What can hang from each mark:
J817: J124
J764: J58 J290
J87: J58 J475 J817
J58: J87 J764
J475: J87 J124
J290: J126
J126: J290

Every row comes from one small tree of marks. The marks that hang from a mark follow it in brackets, in the order of their numbers. Every link used is in the known rows. Which tree was each row made from?
Known rows:
J290{J126}: [ 1.339  1.485  0.771  3.351 -0.451  1.928  1.712 -3.234  1.076  1.266
  1.971  0.797 -0.295 -0.785  1.992 -0.115 -3.225  0.669  0.150]
J58{J87{J475 J817{J124}} J764{J290}}: [ 0.333 -0.466  0.368 -5.267  0.705  1.178 -0.961  0.721 -1.381  0.224
 -1.629 -2.025 -4.008 -0.793 -0.384 -1.267  2.199 -0.728 -0.877]
J764{J58{J87{J475{J124}}} J290{J126}}: [-0.050  3.077 -0.603  0.442 -0.946 -0.553  0.446 -3.142  0.060 -0.954
 -0.439  4.164  2.628  3.035  0.139  1.355  1.494  0.635 -0.313]
J475{J87{J817}}: [-0.375 -1.231 -0.774  1.260  1.250 -0.615 -0.348  0.925 -1.257  0.628
  1.834 -1.722 -2.787 -0.908  0.280 -0.578 -1.494 -2.894 -1.057]
J58{J87{J475{J124} J817} J764{J290}}: [-0.127  0.853 -0.939 -4.040 -2.141  0.045 -2.857  2.522 -1.192  0.784
 -2.276 -0.546 -1.097  2.093  0.478  1.363  4.292 -0.843  1.769]
J764{J290{J126}}: [ 2.339  2.746 -1.121  3.224 -0.498  0.758  0.713 -5.127 -1.495  0.717
  2.466  0.289 -1.368 -0.585  2.063  0.116 -3.366  0.309 -1.143]
J475{J87{J58{J764{J290}}} J124}: [ 1.438  0.994 -2.603  2.722 -4.575 -4.102 -2.324  2.395 -0.572  0.685
  0.782 -0.825  2.018 -1.447 -0.261  0.898  1.549 -1.175  0.520]
J764{J58 J290{J126}}: [ 2.379  2.244 -0.891  5.009  0.591  0.217  1.811 -5.200  0.266 -0.116
  1.585  1.517 -0.135  0.391  0.942  0.319 -3.323  0.505 -2.490]
J87{J58 J475{J124}}: [-0.659 -1.187  1.448 -0.396 -0.204 -0.262  0.327  1.327  1.021 -1.795
  0.215  1.455  4.011  0.998  0.103  1.124 -0.750  0.962  1.745]
J764{J58{J87{J475 J817}} J290{J126}}: [-2.210  1.499 -1.928 -0.198  1.765  1.925  0.457 -3.134 -3.259 -1.489
 -0.727  2.224 -1.947  1.558 -0.116 -0.029 -1.116 -0.115 -2.962]
J87{J475}: [-1.372 -0.494  2.181 -1.064  2.844  2.164  1.159 -1.605  1.078  0.642
  1.868  0.358  0.281  0.036  2.375  0.429  0.251  0.827  0.871]
J475{J124}: [ 3.705 -0.089  2.179  1.437 -0.660 -1.355  0.489 -0.141  3.785  0.795
  0.964 -0.089  2.336  1.937  0.628  0.973  0.060 -0.298  2.640]
J475{J87 J124}: [ 1.926  0.222  0.552  2.181 -1.444 -2.941 -0.475  0.676  1.825  1.046
  1.884 -0.091  1.668  0.383  0.789  0.873  1.482 -1.911  1.627]
J87{J58}: [ 0.552 -1.124  1.132  2.714  0.915 -0.475  1.588 -0.190  1.403 -0.341
  1.517 -0.448  2.360 -0.988 -0.706 -0.819 -3.079  1.466  0.603]
J475{J87{J58{J764} J817} J124}: [-0.102 -1.761 -1.795  1.756 -4.314 -2.082 -2.158  5.696 -0.331 -0.030
 -1.368 -1.250  0.569 -1.384 -1.189  0.670  0.061 -2.288  0.920]
J58{J87{J475} J764{J290}}: [-1.697  2.368 -0.034 -2.575 -0.377  0.792 -1.099 -0.426 -0.591  2.464
  0.123 -0.372 -0.696 -0.682  1.728  0.081  4.775  1.321  1.416]
J764{J58{J87}}: [ 0.496  0.278  1.952  2.027  2.301 -1.232  2.239 -1.364  4.215  1.058
  0.255  0.881  2.838  1.514 -1.833 -1.112  1.394  1.462  1.071]
J58{J87{J475 J817} J764}: [-3.238 -0.483  0.647 -3.587  0.185  2.756 -1.015  2.701 -0.121  1.862
 -1.849 -0.883 -2.250 -0.377  0.779 -0.099  3.112  0.177  1.737]
J58{J87{J475{J124}}}: [-0.342  0.521  2.308 -2.714 -0.109 -0.337  0.127  0.649  2.263  0.560
 -0.060  1.800  2.896  2.401  0.438  0.749  3.735  0.643  3.470]
J126{J290}: [ 1.449 -1.226  1.458  1.736  1.621 -1.652  1.867 -3.259  0.967  0.322
  2.195 -1.296 -0.131 -1.281  0.616  0.372 -1.113  1.696 -0.742]
J817{J124}: [ 4.279 -1.443  3.433  0.234  1.822 -0.179  2.438 -2.073  3.631  0.071
  1.758 -1.624 -0.066 -0.931 -0.279 -1.542 -1.976  0.042  0.104]

Write each row's tree:
[-1.840 -0.073 -0.615 -1.823  3.687  0.045  0.066 -1.333 -1.636 -1.253
 -0.795  0.820 -1.051  2.377 -1.174 -0.378  1.056 -0.341 -1.723]  J764{J58{J87{J475 J817}} J290}
[ 0.860  1.789 -2.114  2.506  0.186  0.009  0.809 -3.069 -1.757 -0.675
 -0.547  1.105 -1.407  1.597 -1.387 -0.884 -2.336 -0.340 -2.568]  J764{J58{J87{J817}} J290{J126}}
[ 1.294  0.231 -0.774  0.931  2.414 -1.748  0.444 -1.502 -0.268 -0.559
 -0.599 -0.518 -0.678  2.494 -2.429 -1.071 -0.255 -0.531 -1.561]  J764{J58{J87{J817}} J290}
[-3.112 -1.519  1.255 -1.839  3.666  1.329  1.016  0.290  0.719 -0.778
 -1.339  1.088  0.051  2.128 -1.275 -0.356  0.977  0.042 -0.214]  J764{J58{J87{J475 J817}}}
[-0.118  0.382 -0.573 -0.703 -2.627 -0.617 -1.595  1.795 -0.248 -0.450
 -0.572  0.447  2.492 -0.132  0.917  1.798  1.574  0.746  1.111]  J87{J58{J764{J290}} J475{J124}}
[ 0.656 -0.612 -0.417  2.936 -2.039 -3.755 -0.362  1.781  0.703 -0.619
  1.564  0.382  3.667 -0.532 -1.060  0.404 -0.485 -0.916  0.982]  J475{J87{J58} J124}
[-1.928  0.364 -0.945 -0.337 -0.276  0.957 -0.777  0.174 -1.520  0.087
  0.540 -0.403  0.281 -2.231  1.325  0.559  0.455  1.789 -0.388]  J87{J58{J764{J290}} J475}
[ 0.167 -2.198 -0.228 -2.884  0.407  1.340 -0.674  1.273 -2.412 -2.203
 -1.389 -1.929 -2.999 -2.424 -0.558 -0.777 -2.269 -0.433 -2.614]  J87{J58{J764{J290}} J475 J817{J124}}
[ 0.025 -1.996 -0.331  1.481 -1.055  1.171 -0.241  3.303  0.470  0.443
 -1.391 -2.110 -0.754 -1.864 -0.805 -0.370 -2.462  0.315  0.306]  J87{J58{J764} J817}
[-2.378  2.319 -2.596 -2.023 -1.837  3.453 -1.552 -0.900 -4.031  1.205
 -1.285  0.210 -3.972 -0.853  1.994  0.269  0.903 -0.004 -0.543]  J58{J87{J475 J817} J764{J290{J126}}}
[-0.960 -3.670  1.457 -3.034  0.457  2.546  0.334  3.121  0.101 -1.608
 -1.940 -1.612 -1.926 -2.807 -0.734 -0.943 -2.193  0.023 -1.131]  J87{J58{J764} J475 J817{J124}}
[-0.888 -2.556  0.568 -1.454  0.264  0.435 -0.476  2.738 -0.863 -2.778
 -1.017  0.742  1.660  1.677 -0.730  1.109 -2.347 -0.540  0.621]  J87{J58 J475{J124} J817}
[-2.761 -0.799  0.879 -3.422  2.606  2.096  0.129  0.399 -1.085  0.041
 -0.243 -0.185 -1.435  1.148  0.000 -0.516  0.902  0.019  0.870]  J58{J87{J475 J817}}
[-0.989 -1.429  1.560 -1.988  1.386 -0.190  0.098  2.007  2.043 -1.467
 -2.467  1.955  2.050  3.960 -1.633  1.025  2.075 -0.848  1.092]  J764{J58{J87{J475{J124} J817}}}
[ 1.252  3.372 -0.986  3.693  0.162 -0.756  1.580 -4.735  0.246  0.508
  0.937  2.135  1.045  0.830 -0.744 -0.726 -0.836  1.243 -1.375]  J764{J58{J87} J290{J126}}
[-0.042  2.282  0.194 -2.964 -2.464 -0.731 -2.000  1.045  1.060  1.820
 -0.918  0.450  1.256  1.473  1.242  1.329  5.760  0.511  2.832]  J58{J87{J475{J124}} J764{J290}}
[ 0.962 -3.533 -0.196  0.726  1.099 -1.731  0.633  1.705 -1.457 -2.327
  0.986 -2.008 -1.401 -2.835 -2.813 -2.377 -4.299 -2.216 -2.647]  J475{J87{J58 J817{J124}}}
[ 1.271  0.726 -1.160  2.336 -1.574 -0.830 -0.444  0.350 -0.087  0.935
  0.580 -1.586  0.744 -2.015  0.014 -0.327 -0.764  1.427 -0.059]  J87{J58{J764{J290}}}
[ 0.346 -3.066 -0.698  0.501 -1.522 -0.807 -0.382  3.759 -0.419 -0.422
 -0.429 -2.815 -2.216 -4.164 -2.123 -1.831 -1.909 -2.204 -1.890]  J475{J87{J58{J764} J817{J124}}}
[-1.921  3.768 -1.539 -0.933 -2.216  2.673 -0.843 -2.166 -1.933  2.240
  0.185  1.332 -1.598 -1.406  2.619  0.357  2.575  1.524  0.265]  J58{J87{J475} J764{J290{J126}}}
